What can hang from each mark
z_512: z_57 z_171
z_171: z_512
z_455: z_57 z_563
z_717: z_57 z_563
z_563: z_455
z_639: z_57
z_57: z_455 z_512 z_639 z_717

Every row comes from one small tree of marks. Brackets hold a mark, then the marks that hang from it, in the order of their numbers. Every link used is in the known rows. Which tree was each row made from?
Known rows
{z_57 {z_455 z_563} {z_512 z_171} z_639 z_717}: [ 19.4  25.5 -27.1  34.8  51.6   8.1 -49.3  -1.0  24.8  -4.5   0.1 -28.5
  30.9  37.5   2.3  -1.6 -21.6  34.0]
{z_512 {z_57 z_455 z_717} z_171}: [ -4.1  14.6 -12.9  13.1  35.6  16.6 -29.0  -8.6  21.5  20.6  18.5 -29.2
  10.4  15.7  -7.6  -2.1 -22.1  -7.5]
{z_171 {z_512 {z_57 z_455 z_639 {z_717 z_563}}}}: [ 27.1   4.0  -3.6  -4.4  49.2  24.6 -20.6  -5.2  29.0  22.4   0.0 -21.4
  21.5  35.3 -10.7 -24.6  -2.8   2.4]
{z_717 {z_57 z_512}}: [-41.0  -7.6  14.0   9.1   5.9  -7.6  18.8  19.7  28.2   8.5   2.7  -5.2
  15.1  18.5  10.9   6.3   4.2  18.3]
{z_639 {z_57 z_455 {z_512 z_171} {z_717 z_563}}}: [  7.6  18.3 -28.4  26.7  41.2  20.0 -23.9  -1.8  19.9  -6.0  -9.3  10.0
  26.0  21.7 -30.1  13.7 -12.4  11.6]
{z_512 {z_57 z_455} z_171}: [-23.1   8.7   7.0  -7.9  19.0  13.3 -28.2   4.8  26.9  23.0  22.1 -33.4
   5.4   2.1  -2.5  -7.8 -24.9   1.8]
{z_57 z_455 {z_512 z_171}}: [-12.4  20.1  -9.1  10.8  19.0   0.7 -11.0  12.2  22.1 -11.3  17.8 -21.3
  12.1  13.1  -3.8   0.9 -21.8  25.5]
{z_717 {z_57 {z_455 z_563} z_639}}: [-17.0  -4.3   8.4 -12.9  31.2  10.7 -24.9  16.6  36.9  30.9  -6.0 -24.6
  22.9  19.4  25.5  -1.7  -6.9  26.2]
{z_717 {z_563 {z_455 {z_57 z_512}}}}: [-44.6  -1.8  29.1   7.3  -0.8  -5.0  22.8   5.1  27.8  -1.1 -15.8   9.9
  -1.6  10.7   9.4   4.3  11.2  22.5]
{z_171 {z_512 {z_57 z_639 z_717}}}: [  5.7  -1.5   3.5   3.3  41.7   2.4  -3.1 -10.0  24.0  29.8  20.1 -19.4
  15.6  35.3   2.6 -21.3 -11.8   0.0]
{z_171 {z_512 {z_57 z_639 {z_717 z_563}}}}: [  3.3  -4.3   6.6   2.7  39.8  12.4 -14.1  -8.6  22.6  35.5  -5.8 -13.5
  21.3  32.3 -13.8 -28.1  -4.5   3.3]
{z_512 z_57 z_171}: [-46.2   0.5  17.2  -2.0  10.0   0.9 -21.7   1.4  19.9  35.8  18.6 -24.6
   5.6  -1.3  -5.2 -11.4 -27.1   3.4]
{z_512 {z_57 {z_455 z_563} z_639 z_717}}: [  7.7  11.9 -11.1  12.7  57.4  19.6 -26.2 -11.5  30.7  30.0   1.3 -35.0
  23.1  28.1  14.8  -0.3 -10.5  14.0]
{z_57 z_455 z_512 z_639}: [  1.8  14.8  -6.1  12.4  31.6  -7.0  22.0  14.1  27.1 -14.5  16.3 -12.9
  13.6  30.6  11.4  -3.6  -5.0  33.5]
{z_512 z_171}: [-45.2   4.7   7.0   2.9  12.3  -7.5  -5.8   2.4  10.3  31.6  15.7 -10.7
   6.3  -3.9  -7.1  -7.0 -37.2  13.2]
{z_717 {z_57 z_455 z_512 z_639} z_563}: [ -5.2  -3.5   7.3   2.7  18.4   6.2  -6.7  29.6  35.2  -5.2 -18.7  -6.1
  22.7  35.5   1.2  -8.8  18.0  29.3]
{z_171 {z_512 {z_57 {z_455 z_563} z_639 z_717}}}: [ 26.6  10.4  -6.7  -4.8  59.3  25.6 -39.5 -13.3  36.7  29.9  10.5 -41.9
  26.9  34.1  13.7 -12.5 -14.5  11.7]
{z_563 z_455}: [-45.3  -8.3  21.8  -3.4   4.2  -9.9  33.8   0.9  16.0  11.3  19.4   7.6
  -5.0   2.1  14.4  -1.8 -10.0   7.7]
{z_563 {z_455 z_57}}: [-54.9  -5.1  30.9  -5.7   1.9 -10.9  36.3  -2.3  23.6  23.8  13.3   5.9
 -12.2   0.3  26.9   6.6  -8.8   5.1]
{z_57 z_455 z_512 z_639 {z_717 z_563}}: [ 18.5  15.0 -23.2  32.5  46.6   6.3   8.2   4.1  20.9 -11.7 -15.1  -2.5
  24.7  41.6 -10.3  -3.3   3.4  26.5]
{z_639 z_57}: [-44.5  -1.2   4.7  -2.2  24.4  -4.2  33.1  -2.2  16.7  32.8  15.4  17.0
   8.9  -2.8   0.4  16.0 -23.1   9.0]
{z_171 {z_512 {z_57 z_455}}}: [ -5.3   5.0  12.2 -28.6  28.6  18.1  -3.5  -0.2  34.7  24.9  29.6 -34.6
   9.2  10.4   7.3 -10.7 -15.3   2.3]

Write each row's tree
[  9.1  16.3 -13.2  14.4  51.7  20.8 -65.7  -8.9  29.1  26.5   3.8 -40.8
  23.9  25.7   4.3 -10.5 -23.6  11.2] -> {z_512 {z_57 {z_455 z_563} z_639 z_717} z_171}
[  9.0   8.5  -9.2  14.5  40.3  20.5 -47.0  -1.1  22.0  20.2  -6.0 -21.0
  18.3  28.1 -20.5 -21.3 -11.1   3.5] -> {z_512 {z_57 z_455 z_639 {z_717 z_563}} z_171}
[-34.8  -0.7  12.0  14.5  18.8  -6.8  34.7 -15.3  18.3  21.5   9.6  10.6
  -7.2  14.3  21.4  11.2  -5.9  -6.4] -> {z_563 {z_455 {z_57 z_717}}}
[ -5.6   8.7 -21.9  10.5  48.0  21.3  14.1 -10.3  16.6  24.5 -10.0  17.9
  19.2  12.6 -18.4  19.2 -11.3   3.0] -> {z_639 {z_57 z_455 {z_717 z_563}}}
[-16.5  15.1 -17.6  39.8  27.2  -7.9  -4.6  -3.3  10.9   1.3   9.2  -8.5
  18.1  23.2 -12.0   2.4 -23.0  14.2] -> {z_57 {z_512 z_171} z_717}
[-43.3  13.9  10.6  16.4   9.3 -10.9  -5.0   5.7  24.8  13.6   7.5 -14.6
   5.1   6.5   4.8   4.2 -22.6  24.1] -> {z_455 {z_57 {z_512 z_171}}}
[-14.7   2.3  -0.4  33.5  11.5   0.4 -16.6  -1.1  12.1 -14.6 -10.5   9.6
  11.7  24.4 -18.0  -8.4  -2.7   9.1] -> {z_57 {z_512 z_171} {z_717 {z_563 z_455}}}
[-47.3  12.9  11.5  13.4  24.7  -2.9   4.4  -3.4  31.0  28.1 -11.6 -22.3
  14.7   4.6  24.1  19.7 -16.2  38.9] -> {z_455 {z_57 z_512} z_563}
[-25.7  21.0  -8.7  36.4  34.8   2.0 -35.7 -12.9  23.3  24.7 -11.9 -23.2
  20.7  16.1   8.1  15.8 -25.5  25.6] -> {z_455 {z_57 {z_512 z_171} z_717} z_563}
[-26.2   8.3   8.5 -12.2  33.8  22.3 -20.2  -4.5  34.0  37.1   3.6 -40.9
  16.1   0.0  16.3   7.2 -17.8  18.1] -> {z_512 {z_57 {z_455 z_563}}}
[-11.4  14.1  -7.7  40.6  37.7 -14.9  27.9  -4.1  23.0   8.0   1.4  -1.9
  11.4  39.0  16.6   6.5  -2.5  21.9] -> {z_455 {z_57 z_512 z_639 z_717}}
[-24.0  17.9  -8.8  38.1  25.5  -7.9  -5.2  -7.1  18.7  13.5   2.9  -9.6
   9.6  21.3   0.5  10.5 -19.8  12.3] -> {z_455 {z_57 {z_512 z_171} z_717}}
[  7.0  25.2 -31.5  26.8  52.0  19.8 -42.7  -8.9  27.1   1.3   1.2  -9.4
  31.4  20.5  -6.0  24.2 -25.6  19.3] -> {z_639 {z_57 {z_455 z_563} {z_512 z_171} z_717}}
[ -7.8   0.7   3.5   0.8  35.3  10.4   4.0 -16.0  22.2  36.3  20.3 -21.3
  14.1  20.2  -0.7  -7.5 -16.4  -8.8] -> {z_171 {z_512 {z_57 z_717}}}
[ 19.8  18.9 -24.7  33.9  40.8   7.3 -29.9   7.1  18.3 -12.9 -12.2  -9.3
  25.2  38.8 -21.3 -13.3  -9.3  24.3] -> {z_57 z_455 {z_512 z_171} z_639 {z_717 z_563}}
[-16.5  -1.4   1.3  31.0  17.7  -0.4  22.3  -3.3  14.9 -11.3 -13.5  16.1
  11.4  26.9  -7.0   1.8  10.9  11.3] -> {z_57 z_512 {z_717 {z_563 z_455}}}
[-14.0   1.1  -4.5  30.1  19.1   4.3 -17.1  -2.8  16.9 -15.7  -7.9  30.1
  15.1  22.5 -22.6   5.9  -1.8   3.2] -> {z_639 {z_57 {z_512 z_171} {z_717 {z_563 z_455}}}}
[ -3.2  12.2 -25.2  11.7  49.8  12.7  26.2 -12.1  17.4  18.1  16.7  12.4
  14.4  14.8  -1.8  25.8 -18.2  -1.6] -> {z_639 {z_57 z_455 z_717}}
[ -8.5 -12.5  21.1  -7.1  19.9  17.4  -7.3 -13.6  23.8  21.1   0.2  -3.8
   8.5  21.0  -7.9 -19.0   3.4 -12.7] -> {z_171 {z_512 {z_57 {z_717 {z_563 z_455}}}}}
[-39.9  -5.6  30.8  -3.5   8.2 -17.0  28.1   2.8  27.1  17.2  13.7   8.2
 -10.4  14.3  30.6  -7.1  -4.6  13.2] -> {z_563 {z_455 {z_57 z_639}}}
[ -8.3   9.3   4.4  34.7  18.6 -15.9 -11.2  -1.0  24.9 -15.3  11.5   3.5
   0.8  38.9  14.0  -7.0  -3.1  10.8] -> {z_563 {z_455 {z_57 {z_512 z_171} z_639 z_717}}}
[-14.8  18.4  -6.3   8.1  33.9   9.4  -2.9   3.6  31.0   3.5   0.1 -28.3
  21.8  11.6  15.8  15.3 -14.9  39.5] -> {z_57 {z_455 z_563} z_512}
[-27.0  -8.2  13.2  11.5  13.2 -16.0  12.3  25.2  30.7   1.9   2.7  -3.6
  17.5  33.8  14.5  -7.9   8.8  26.2] -> {z_717 {z_57 z_512 z_639}}
[-10.3  17.8  -9.5  41.3  32.1 -14.2 -11.9  -1.8  21.5   5.6   4.4  -8.3
  12.1  36.3   5.0  -3.5 -17.0  20.6] -> {z_455 {z_57 {z_512 z_171} z_639 z_717}}
[-24.4 -17.5  28.8   5.4  -9.1  -6.3 -38.2  31.3  31.1 -13.6 -15.5   6.9
  12.7  31.6  -3.8 -27.1  16.6  19.0] -> {z_717 {z_57 {z_512 z_171} z_639} {z_563 z_455}}
